Each row was made from one walk, in order. Every step used is in the known rows, and no mark comes twice. Write each row's walk.
(in the rows, 128 means zero)
Known rows:
T-K: [139 131 124 121 113 133 125 120 103 143 108 188  95 136 106 132 138  86
 111 120 125 118]
M-T-S: [142 131 128 131  79 141 131 107 128 117 148 167 102 115 170 118 147  89
  92 140 153 120]
V-Q-K-A-S: [115 143 123 126  71 139 132 135 106 119  85 129 125 134 139 136 169  60
 137 166 184 103]
S-Q: [150 113 115 132 128 123 111 126 100 134 149 141 102 119 137 132 142 112
 126 140 134 129]
Y-T-S-Q-K-A: [130 127 143 114  74 128 104 131 103 115 118 164 107 103 174 113 167  46
 142 204 119 125]
Y-T: [139 116 131 132 134 121 134 138 110 118 151 132  89 136 140 128 156  80
 115 124 131 129]
M-T-S-Q: [149 121 130 133  91 137 113 108 120 114 149 168 102 103 179 116 146  99
 110 165 147 124]
Q-K-A-S-T: [122 139 135 117  30 127 114 130  97 129 115 163 110 119 170 151 154 111
 134 167 156 115]
V-Q: [139 121 123 136 140 142 140 134 113 121 125 113 105 135 134 128 148  84
 117 102 163 114]
M-T: [150 125 115 133 111 133 132 116 118 117 153 157  91 137 135 128 146 109
 113 131 154 117]
V-Q-S: [126 121 116 138  89 139 141 128 115 119 130 169 112 118 134 125 137  77
 113 109 170 106]
Y-T-K-Q: [130 128 134 121  98 126 136 133 101 135 117 172  70 145 115 131 155  50
 108 104 101 125]
A-S-T: [130 123 138 134  69 123 126 129 107 129 143 141 102 120 177 155 140 138
 103 119 162 126]
S-A: [138 131 107 123 139 129 112 114 108 136 151 137  79 127 102 138 145 126
 123 112 136 126]
K-Q: [137 128 105 128  89 128 134 127 106 149 150 135  90 135 127 139 146  94
 100  95 127 129]
S-T: [145 117 134 126 101 129 122 130 104 132 156 149  90 120 165 143 132 141
 114 104 135 125]
T-K-Q-S: [122 136 111 122  33 131 133 115 102 153 116 240  90 123 103 133 133  69
  98 105 117 113]
K-Q-V: [146 124 117 133 107 134 134 131 101 152 160  94  83 135 160 142 159 127
 103  83 111 130]
Q-V: [151 120 124 135 137 134 129 130 103 141 156  99  95 130 162 138 155 141
 113 105 125 126]
K-A-S: [124 143 112 132  65 128 120 128 108 128 130 115 133 135 161 144 159  81
 126 161 151 124]
M-T-K-Q: [141 137 120 122  77 138 132 112 109 134 120 197  74 146 110 130 148  80
 107 111 124 113]
V-Q-K-A: [130 137 119 119 102 145 127 135 103 122  97 137 113 135 127 125 162  57
 149 150 158 103]
K-A-S-Q: [132 133 114 134  75 123 102 129  99 125 132 115 133 123 170 141 158  90
 143 184 145 127]
Q-S-T-Y: [132 110 126 127  20 114 136 131  99 133 168 166  81  98 169 131 134  62
 125 116 139 117]
M-T-K-Q-V: [150 133 131 128  95 144 133 116 103 138 130 153  65 146 143 133 160 117
 111 100 110 114]
A-S-T-K: [127 130 150 126  63 128 123 124 101 135 105 186  96 125 154 152 136 120
 105 122 146 118]

Write each row's walk:
[134 135 124 112  59 136  98 119 101 135 113 175 121  97 165 119 156  71
 136 198 127 122]	T-S-Q-K-A
[144 116 130 144 117 122 115 131  98 134 145  88 106 118 185 146 161 148
 119 143 146 131]	A-S-Q-V
[137 142 128 129  61 132  99 114 102 111 101 175 116 134 152 133 159  79
 149 202 143 111]	M-T-K-A-S-Q
[159 109 127 137 145 128 111 131  96 137 158  96  94 119 170 135 154 147
 129 128 119 130]	S-Q-V
[125 133 144 128  84 121 103 135  95 111  98 149 112 133 156 133 167  49
 151 193 119 123]	Y-T-K-A-S-Q
[128 108 135 134  41 128 145 139 104 119 146 140  84 102 174 125 138  43
 133 101 163 105]	V-Q-S-T-Y
[133 136 138 118 104 131 116 135 101 118 108 160 100 146 137 125 161  41
 145 155 100 118]	Y-T-K-A
[120 135  93 124  59 126 119 109 107 145 159 187  74 114 102 139 139 108
 110  95 128 121]	K-Q-S-A
[130 124 139 120  43 131 120 119 100 137 123 252  90 109 142 138 118 115
 111 114 126 109]	Q-S-T-K
[129 137 113 125  26 135 135 106 110 133 123 252  81 128 109 127 136  73
 102 119 131 105]	M-T-K-Q-S
[129 137 121 121 108 138 112 104 119 137 145 147  89 106 137 129 145 107
 103 121 134 130]	T-S-A
[127 122 120 126  21 126 130 126 103 141 164 199  85 108 163 144 126 121
 101  89 128 121]	K-Q-S-T
[121 150 123 123  61 132 116 121 102 135  92 160 125 140 139 141 156  66
 129 165 135 116]	T-K-A-S
[122 134 142 124  34 129 128 125  98 147 109 183  84 129 152 157 140 109
  96 100 132 123]	A-S-T-K-Q
[141 129 126 139  92 128 101 134  94 128 141  70 126 123 202 145 170 129
 147 172 130 129]	K-A-S-Q-V
[146 132 127 124 105 138 128 110 112 123 116 202  86 141 113 126 143  91
 115 133 138 109]	M-T-K
[134 124 123 124 125 141 141 132 106 128 101 155  94 130 106 126 153  79
 119 122 173 105]	V-Q-K
[125 131 100 126  89 126 113 107 109 134 156 192  85 111 102 135 135 116
 118 118 143 118]	Q-S-A
[149 118 113 132  82 120 144 123 111 121 162 120  76 130 138 119 157  40
 127 135 151 117]	M-T-Y
[142 129 111 114  89 127  99 127  90 134 121 164 110 119 130 128 156  87
 157 188 128 118]	S-Q-K-A
[138 112 146 132 111 124 116 130 112 115 147 141  99 102 183 116 154  70
 111 157 124 136]	Y-T-S-Q
[136 144 119 116  90 139 111 123 100 138 104 169 114 141 125 131 148  64
 139 149 108 115]	T-K-A
[135 139 109 112  79 132 117 127  98 138 118 164 110 131 121 131 156  79
 141 165 134 114]	Q-K-A
[144 110 132 125  70 117 133 136  98 136 164 113  74 114 169 135 144  70
 129 109 133 125]	S-T-Y
[138 124 147 127 118 131 135 138  96 139 125 128  63 144 148 134 167  86
 112  91  87 126]	Y-T-K-Q-V
[137 129 139 116  66 135 123 125  96 150 122 191  72 130 138 146 134 110
 108  85 105 121]	S-T-K-Q
[130 152 126 127  52 137 119 113 111 114  99 176 116 146 145 135 160  69
 133 178 148 107]	M-T-K-A-S
